What can hang from each mark
D: L R X Y
X: L Y
L: X
C: Y
Y: C X
H: D X

Known rows, with every way that one mark hangs from another
D(R X(L)): [-25.4   6.4  18.5  24.9 -15.0   6.5  -5.8 -70.2 -42.6  36.2  16.7   9.5
  -4.7  25.7  -6.2   2.1   2.8  16.8  10.8   6.1 -36.2 -51.1]
H(D(L(X))): [ -6.9  -7.8   7.5  14.3 -14.3  -9.8 -36.7 -17.1 -13.2 -36.6  21.8  14.8
 -28.9  -9.5  -3.1  24.8 -55.0  -3.5 -29.6  32.7 -34.1 -24.8]
X(L Y(C)): [-28.8   1.4   4.0  17.9   3.6  18.1  23.8  -0.5  -0.9 -15.8  -2.8 -24.1
   1.8  33.3  -0.1   0.5   3.4   9.5  24.3   8.5  12.1  31.0]
D(L(X) Y): [ -1.5  14.4  -3.4  10.7   2.4 -23.5  -4.6 -27.5 -11.8 -31.8   9.5 -18.2
   0.6  13.7  -8.5   8.0 -40.1 -16.0 -14.5  29.1 -34.4  -1.6]
H(X(L Y(C))): [-15.5  15.8 -10.3  37.8 -22.8   9.7   5.7 -12.6 -28.9  -6.2   7.3 -29.9
 -13.7  14.8   9.6  24.4 -11.8  11.7  19.6   9.2  -4.8  17.1]
Y(C X): [ 22.9 -16.9 -26.1  18.3 -30.9  33.0 -10.0  -2.9  16.7 -26.3 -22.6   7.5
   2.9   4.2  16.7  22.7  -1.5  -9.2  50.3  16.3  32.7 -12.0]
Y(C X(L)): [  7.5 -16.9 -16.8  30.2 -37.3  36.3  -7.8 -22.2   8.7 -15.2 -16.4   8.9
 -10.8  16.8  12.1  13.5   7.9   3.4  62.9  26.3  23.1  -6.1]
L(X(Y)): [-13.7  -4.8  18.5  11.0  19.0  -4.2   1.1  12.8  -1.8 -20.8  -0.7  -5.6
  14.6  11.0  15.1   8.6 -43.1  -3.3 -15.7 -10.1  -7.4  10.3]
Y(C): [ -2.9  -3.2  -8.5  16.9 -13.7  13.7   2.8  14.6   9.0 -24.5  -7.8 -23.5
  -5.0   6.7   4.4  14.8   2.1  -7.1  30.8  10.6  25.5   6.8]
C(Y): [-10.3  13.1  -3.3  -9.4   3.6  13.9  -0.5  -3.4  -7.2 -11.2  -4.3  -1.0
  16.1  -6.1 -17.3   0.4  27.5  -9.1  -7.2  11.4  20.0  12.8]
Y(X): [ 24.4 -15.4 -18.3  -2.1 -16.0  19.0 -13.3 -17.0   6.9  -3.7 -14.7  30.0
   6.2  -2.8  11.1   9.1   0.3  -0.7  21.2   7.0   7.2 -18.8]
H(D(R Y)): [  8.5  19.3 -20.9  26.4   6.1   6.8 -17.9 -42.1 -22.0  22.7  29.5   3.9
   4.2 -21.0  -3.6  39.6 -36.3  12.4 -46.4   6.6 -31.3 -39.1]
D(X): [-10.4   2.6   9.5   4.1 -15.0  -4.2   0.0 -31.4 -17.1  -6.7   2.7   1.2
  -7.7  14.7  -9.8   7.8   1.1  -4.0  -5.0  -4.6 -18.4 -33.3]
H(D(R Y) X(L)): [ -2.5  34.5 -23.1  59.2 -24.7   3.9 -29.4 -72.5 -57.2  38.2  47.8  -2.3
 -22.5 -18.8   1.4  54.3 -43.6  29.5 -37.5  16.6 -57.2 -36.9]
C(Y(X)): [  9.6   2.1 -19.6 -12.1  -9.5  28.4  -9.0 -18.9  -0.9 -14.2 -14.4  23.6
  21.7  -7.6  -8.6   7.2  24.2 -11.0  10.6  18.4  24.9  -0.6]
X(Y(C)): [ -8.0   0.5  -8.5   5.5  11.5  16.0  22.9  21.7   8.8 -25.3 -12.7 -28.1
  17.2  15.5   5.9  11.7  -5.1  -8.0  11.9  -1.7  23.5  23.2]
X(L): [-20.3   1.1  12.6  15.3  -6.8   2.4   0.8 -24.3 -10.3  12.8   8.3   2.7
 -14.8  14.8  -3.2 -10.8  10.1  15.7  13.0  10.9 -12.0   6.3]
L(X): [ -8.3  -7.1  20.7  18.6   1.9  -7.6 -15.2   4.5  -2.7 -16.2   4.0   1.0
  -4.2   2.4  15.5   8.0 -37.0  -4.2  -4.3  -2.5  -9.2  -3.6]
D(L): [ -3.5  -3.0  -3.1 -14.0  -9.7 -12.7  -5.5 -12.3  -7.5 -25.0   0.2  -1.4
  -9.9  10.3 -11.2  -9.0  -3.0 -11.8  12.2  32.5 -14.1  -2.5]

Rows
[-14.4  -7.6  14.9  21.4  10.0   5.6   4.0  22.7   5.4 -36.7  -6.5 -20.6
   8.7  15.1  17.4  18.6 -41.4  -9.5   4.7  -4.2   7.7  14.8]	L(X(Y(C)))
[ -2.6   1.8 -10.4  -3.0 -15.0  31.2 -10.5 -32.4  -6.5  -5.8  -8.9  23.4
  13.4   1.0 -11.5   1.3  31.5  -0.6  19.5  26.0  16.8   3.2]	C(Y(X(L)))
[ 16.6  11.4 -25.3  24.0  -0.8  20.8  -3.3 -67.9 -20.9  44.4   8.2  12.3
  24.7   7.5   6.9  15.1  -8.1  15.2   9.6  13.1 -20.8 -30.8]	D(R Y(X(L)))
[ 15.7  10.5 -33.4  38.3 -12.6  31.3  -1.3 -57.5 -15.4  26.1   2.3  -6.8
  20.9  13.3  10.0  26.2  -7.2   9.0  33.8  19.5  -1.1 -25.2]	D(R Y(C X(L)))
[  5.9  13.9 -20.9  30.0 -34.7  -3.1 -45.5 -50.3 -54.4   7.0  33.9   9.3
 -33.4 -22.5   2.4  48.0 -49.6   8.4 -21.4  36.5 -48.4 -49.2]	H(D(L R) X)
[-18.9  -0.1  -0.1  -7.0 -14.8  -3.0  10.7 -25.6 -18.2 -52.5  -7.5 -23.7
  -4.7  40.6 -17.3   4.9  -9.1 -21.9  17.5  28.3 -13.5 -20.0]	D(L X(Y(C)))
[ -0.1  16.1 -22.6  20.9 -16.8   1.4 -29.6 -40.8 -52.4   1.6  31.2   1.8
 -16.1 -12.9   2.0  48.2 -55.0   7.3 -31.7  26.8 -46.4 -35.1]	H(D(L R) X(Y))
[ 24.5   6.7 -42.8  14.6 -16.6  18.9  -8.4 -55.0 -17.7  -6.1  -4.1  -8.9
  19.1  11.7   0.3  23.1 -17.0 -14.0  37.7  45.6  -5.7 -30.2]	D(L R Y(C X))
[  7.8  20.8 -21.3   2.7   8.5  -8.9   0.3 -52.4 -28.6  13.4  14.2 -12.8
  17.7  10.1 -12.4   4.5 -18.0  -6.6  -4.9  31.8 -32.7 -23.7]	D(L R Y)
[ -4.5  21.5 -16.5  20.8 -18.2  -0.3   2.8 -72.1 -38.3 -10.8  10.1 -30.9
   4.3  30.5 -18.3  23.7 -14.4 -15.2  15.7  35.5 -31.7 -51.8]	D(L R X Y(C))
[ -1.4  24.5 -14.5  34.8  -9.3  10.0   8.9 -58.4 -31.5  11.8  10.1 -30.9
  17.3  19.6  -7.5  31.8 -10.3  -4.7   3.9   2.2 -17.7 -49.5]	D(R X Y(C))
[-12.5   4.7   2.3   8.9  -5.2   3.4  -7.1 -27.6 -18.5 -19.0  18.8   7.4
 -11.8  -1.0 -11.1  33.4 -30.2   2.9 -48.7  -1.0 -29.1 -38.6]	H(D(X(Y)))
[-26.5   3.2   5.9  28.6 -17.4  11.8  -6.2 -33.9 -19.2 -23.1  19.2  -2.5
 -23.6  13.7 -10.5  33.2 -23.4  10.4 -23.1  12.0 -24.7 -30.0]	H(D(X(L Y(C))))
[-12.9   6.2   8.8   4.9   8.8  10.0   8.2 -45.8 -35.0  23.4   2.5  -0.8
  23.7  22.9  -2.9  11.8 -10.4   2.3  -8.5 -12.2 -24.6 -43.3]	D(R X(Y))
[ -0.3  20.6 -10.2  28.7  -5.0   4.0 -16.9 -66.6 -36.0  15.8  32.7   3.3
  -2.1  -8.6 -11.3  44.1 -35.8  10.8 -50.9   2.8 -46.9 -65.8]	H(D(R X Y))
[ -1.0  10.7  -8.0  20.0  -5.3 -14.7 -28.1 -29.2 -15.9 -34.0  28.2  -0.6
 -17.5  -9.5 -10.6  33.6 -59.7  -4.6 -46.0  29.7 -43.2 -23.5]	H(D(L(X) Y))
[-17.1   2.2   7.5 -16.0  -6.1 -12.2  11.8 -36.7 -25.1 -36.3  -0.5  -8.3
  -1.3  33.8 -19.6  -4.4  -9.1 -17.3  -3.4  21.7 -30.7 -25.0]	D(L X(Y))
[ 13.3  30.3 -36.6  52.1 -33.2   4.7 -21.6 -26.7 -28.6 -14.7  28.4 -25.6
 -26.3 -24.6   3.4  68.8 -46.1   6.4 -34.2  13.2 -24.0 -21.1]	H(D(Y(C)) X)
[-11.8  -6.4   1.8  19.6 -10.2  -0.4 -24.3  -2.1  -7.0 -53.6  14.2  -2.5
 -21.1  -1.1   0.5  32.9 -56.7  -8.2 -21.6  32.3 -18.8 -14.3]	H(D(L(X(Y(C)))))
[-20.5  22.5  -5.9  38.4 -21.2   3.8  17.3 -55.2 -20.9 -10.4  11.4 -35.9
  -8.3  35.4 -16.6  17.3   4.4   2.4   9.2  10.2 -19.4 -18.3]	D(X(L) Y(C))
[ 15.9  31.9 -33.2  46.8 -18.9   2.2 -30.5 -54.4 -50.8  28.9  38.7  -4.8
 -11.2 -30.3   5.7  65.5 -51.5  17.2 -47.5   7.5 -46.3 -44.8]	H(D(R Y) X)
[  2.9  15.1 -21.2   7.2  -5.4 -10.3 -16.1 -32.5 -13.6 -23.8  25.2  -2.4
 -16.6  -9.7 -19.5  26.8 -35.7  -1.4 -43.1  32.6 -37.4 -20.7]	H(D(L Y))
[  8.7  21.8 -25.4  29.7   6.8  13.8   8.2 -28.7 -12.6  19.2   6.4 -31.3
  22.9   3.9   2.8  24.9 -10.7  -0.1   7.5   5.7   1.9 -13.1]	D(R Y(C))
[-15.5   4.1   6.2  -8.6  -0.7  -3.6   3.4 -57.4 -43.0  -4.2   6.1  -0.4
  13.3  33.9 -13.1   1.5 -16.1  -8.9   2.6  21.9 -38.9 -48.0]	D(L R X(Y))
[ -3.1  22.3 -14.3  25.5 -15.4   2.4  17.0 -38.0 -13.7 -21.6   2.8 -38.7
   2.8  21.1 -13.6  27.1  -4.1  -9.9  -2.1   1.7  -9.2 -25.4]	D(X Y(C))
[ -2.4  19.1 -15.0  40.8 -15.7  12.6 -14.4 -58.3 -28.6  -0.1  28.4 -10.9
  -7.2  -3.7  -8.5  53.5 -34.9   3.9 -32.0   9.2 -30.3 -60.3]	H(D(R X Y(C)))
